Known rows, with every way that one mark hangs from another:
[X [C J]]: [+1.59 -0.85 -1.49 -1.87 +2.53 +3.30 +0.50 +2.09 -0.55 -3.04 -3.98 +2.21 -0.34 +0.22 -1.41 +1.13 -2.05 +1.21]
[S [T [M J]]]: [+0.99 -0.93 -1.61 -2.58 +0.32 +3.44 -1.55 +1.43 +1.17 -2.53 -2.82 +0.33 +0.11 +0.38 +0.30 +1.23 -1.38 -1.12]
[X [C Z]]: [+0.71 -0.57 -0.56 -1.79 +2.87 +2.91 +0.88 +3.48 -0.73 -1.54 -3.91 +1.81 -0.03 -0.44 +0.24 +1.44 -1.35 +0.13]
[Y [N [U T]] [X C Q]]: [+0.97 -0.45 +2.85 -0.32 +1.76 +1.57 +2.30 +5.70 +0.67 -1.38 -3.59 -1.39 -0.82 -2.62 -1.04 +1.65 -1.48 -0.02]
[U T]: [-0.24 -1.21 -0.66 -2.92 +2.28 +4.16 -0.66 +3.38 -1.13 -3.72 -3.58 +0.41 +1.56 +0.05 -0.78 +1.57 -2.35 -0.40]
[Y N]: [-0.26 -0.42 -1.33 -1.49 +2.79 +4.46 +0.33 +3.06 -2.02 -2.85 -4.91 +1.26 +2.21 -2.18 +0.01 +2.61 -2.21 +0.90]
[C J]: [+0.82 +0.05 -2.10 -2.20 +1.93 +3.93 +0.13 +1.96 -2.38 -3.73 -4.04 +1.87 +0.44 +0.26 -0.50 +1.43 -2.10 +1.00]
[X [Q S]]: [+0.84 +0.83 -1.19 -0.20 +2.16 +2.37 +0.91 +2.93 +0.40 -3.83 -4.49 -0.67 -0.07 +0.47 -1.60 +2.41 -0.66 -0.44]
[U N [T [M J]]]: [+0.94 -0.88 -1.25 -4.86 -0.28 +1.86 -1.33 +2.93 +1.16 -3.80 -1.99 +0.51 +1.12 +1.27 -0.51 +2.31 -3.66 -2.15]
[C [J M] Z]: [+1.09 +2.01 -1.99 -2.72 +1.22 +0.98 +0.54 +2.49 -2.76 -3.79 -3.80 +2.01 +0.36 +2.28 +2.17 +0.47 -2.46 +0.93]
[N [U [T M]]]: [+1.23 -0.29 +0.41 -3.46 +0.70 +3.39 +0.16 +3.44 +0.21 -3.66 -2.34 -0.19 +0.95 +0.71 -0.29 +1.14 -1.04 -1.94]
[U N [T [M Z]]]: [-0.09 -1.12 -0.60 -4.88 +0.81 +1.60 -0.74 +3.80 +0.52 -2.91 -2.10 +0.28 +1.45 +0.41 +0.61 +1.86 -2.96 -3.33]
[Q [S [T M]]]: [+0.34 -0.16 -1.21 -1.68 +1.90 +3.16 +0.45 +2.57 +1.41 -3.80 -3.14 -0.71 +0.71 +0.93 -0.93 +0.34 -0.99 -1.80]
[Y N [X [C [J M] Z] [Q S]]]: [+1.28 +2.35 -0.62 +0.93 +1.53 -2.32 +3.63 +5.38 +0.00 -2.30 -4.41 -0.20 -1.97 +0.77 +0.79 +0.65 -2.32 +1.08]
[N [U [T [M J Z]]]]: [+1.34 -1.68 -0.76 -2.82 -0.74 +1.73 -1.59 +3.15 +0.25 -2.29 -2.16 -1.80 -0.26 +1.67 +1.90 +2.87 -1.42 -3.25]
[U N T]: [-0.15 -0.60 +0.24 -4.48 +2.06 +3.21 -0.16 +3.52 -0.79 -4.33 -2.95 +0.54 +2.21 -0.03 -1.02 +1.79 -3.83 -1.09]
[Q [S [T [M J Z]]]]: [+0.47 -1.48 -2.39 -1.06 +0.47 +1.45 -1.27 +2.23 +1.51 -2.40 -2.91 -2.35 -0.48 +1.82 +1.35 +2.17 -1.29 -3.09]
[Q [S T]]: [-0.19 -0.40 -0.60 -1.02 +2.95 +3.80 +0.44 +2.58 -0.18 -4.06 -3.89 -1.33 +1.10 +0.49 -0.76 +1.03 -1.75 -0.79]
[X [C [J M] Z] [Q [S T]]]: [+1.69 +2.01 +0.24 -1.00 +1.77 -1.95 +1.74 +3.29 +1.71 -3.09 -2.74 -0.19 -2.11 +3.37 +0.61 -1.32 -2.42 +0.37]
[S [T M]]: [+0.43 -0.41 -0.63 -2.93 +1.54 +4.17 -0.40 +2.06 +0.82 -2.75 -2.90 +1.01 +0.93 -0.50 -0.21 +0.09 -0.90 -1.09]

Rows:
[+1.63 +0.03 -0.50 -0.75 +0.54 -0.78 +0.55 +3.61 +3.83 -1.12 -2.12 -0.81 -2.81 +1.87 +0.10 +0.44 -1.12 -1.81]
[X [C Z] [Q [S [T [M J]]]]]
[+1.97 +0.27 -0.58 -1.15 +1.36 +0.29 +1.30 +2.90 +3.60 -2.77 -2.31 +0.31 -2.34 +1.72 -2.13 -0.96 -1.31 -0.59]
[X [C J] [Q [S [T M]]]]
[+2.27 +2.76 +1.51 -0.16 +0.61 -1.48 +3.50 +4.73 -0.87 -1.49 -3.71 +0.31 -2.06 -0.33 +1.99 +0.55 -1.57 +1.29]
[Y [N U] [X [C [J M] Z] Q]]
[+2.22 +2.24 -1.17 -0.65 +1.57 -1.99 +1.94 +3.41 +0.95 -3.56 -3.54 +0.62 -1.96 +3.47 +0.21 +0.22 -1.96 +0.58]
[X [C [J M] Z] [Q S]]
[+1.52 -0.43 -0.86 -0.90 +1.22 -0.66 +0.72 +3.12 +3.35 -1.66 -2.28 -0.62 -2.75 +1.81 -0.46 -0.20 -1.15 -1.79]
[X [C J] [Q [S [T [M Z]]]]]
[+0.32 +0.56 +0.11 -0.55 +2.36 +2.42 +0.64 +2.74 +1.01 -3.43 -3.64 -1.44 -0.22 +0.36 -1.18 +0.85 -1.12 -0.64]
[X [Q [S T]]]
[+1.01 +0.27 +2.87 +1.61 +2.44 +1.26 +3.39 +4.82 +1.63 -1.75 -3.96 -3.10 -1.23 -2.13 -0.95 +1.13 -0.88 -0.42]
[Y [N U] [X C [Q [S T]]]]
[+0.14 +0.70 +0.84 +0.53 +1.69 -0.39 +3.43 +6.15 +2.58 -0.10 -3.12 -0.85 -2.03 -1.66 +0.11 -0.25 -0.98 -1.27]
[Y N [X [C Z] [Q [S [T M]]]]]
[+1.23 +0.38 +0.18 +0.17 -0.81 -0.05 +1.81 +5.60 +1.53 -2.62 -2.97 -3.39 -1.33 +0.18 -0.27 +2.69 -1.53 -2.12]
[Y [N [U [T [M J]]]] [X [Q S]]]
[+1.74 -1.49 -1.13 -0.27 +0.44 -0.46 -0.83 +2.59 +4.56 -1.07 -2.56 -2.03 -2.57 +1.60 +0.04 +1.65 -0.71 -2.77]
[X C [Q [S [T [M J Z]]]]]
[+1.95 +2.37 -0.84 +0.60 +1.15 -2.01 +3.17 +4.42 +0.49 -2.81 -3.95 -0.32 -2.75 +2.26 +0.15 +0.39 -1.26 +0.29]
[Y [X [C [J M] Z] [Q S]]]
[+2.03 +2.21 -0.23 -0.68 +0.70 -1.13 +2.24 +3.79 -0.09 -1.78 -3.80 +1.31 -2.61 +0.76 +0.78 +0.09 -1.17 +1.08]
[Y [X [C [J M] Z] Q]]
[+1.14 -0.87 -0.16 -0.61 +1.75 +0.19 +0.33 +3.23 +4.14 -1.34 -2.64 -1.38 -1.78 +0.75 -0.62 +0.54 -0.20 -2.66]
[X C [Q [S [T [M Z]]]]]
[+0.69 +0.97 -0.06 -0.05 +1.73 +0.36 +3.07 +5.47 -1.13 +0.02 -4.09 +1.63 -2.37 -2.27 +0.52 +0.87 -2.01 +1.55]
[Y N [X [C J Z] Q]]
[+2.37 +0.56 -1.15 -1.35 +1.14 -0.80 -0.26 +1.91 +1.08 -2.54 -3.76 +1.00 -1.59 +1.80 +0.75 +1.17 -1.43 +0.41]
[X [C [J [M Z]]] Q]
[+1.24 +1.21 +0.06 -0.19 +0.80 -0.93 +3.26 +5.02 +2.20 -0.96 -2.21 -0.27 -3.83 +0.77 -0.42 -1.35 -0.89 -1.20]
[Y [X [C J Z] [Q [S [T M]]]]]
[+0.86 +1.16 -0.86 -0.77 +1.81 +0.03 +2.58 +4.53 -1.85 -1.81 -4.46 +1.60 -0.48 -0.43 +1.82 +0.53 -2.87 +1.67]
[Y N [X [C [J M] Z]]]
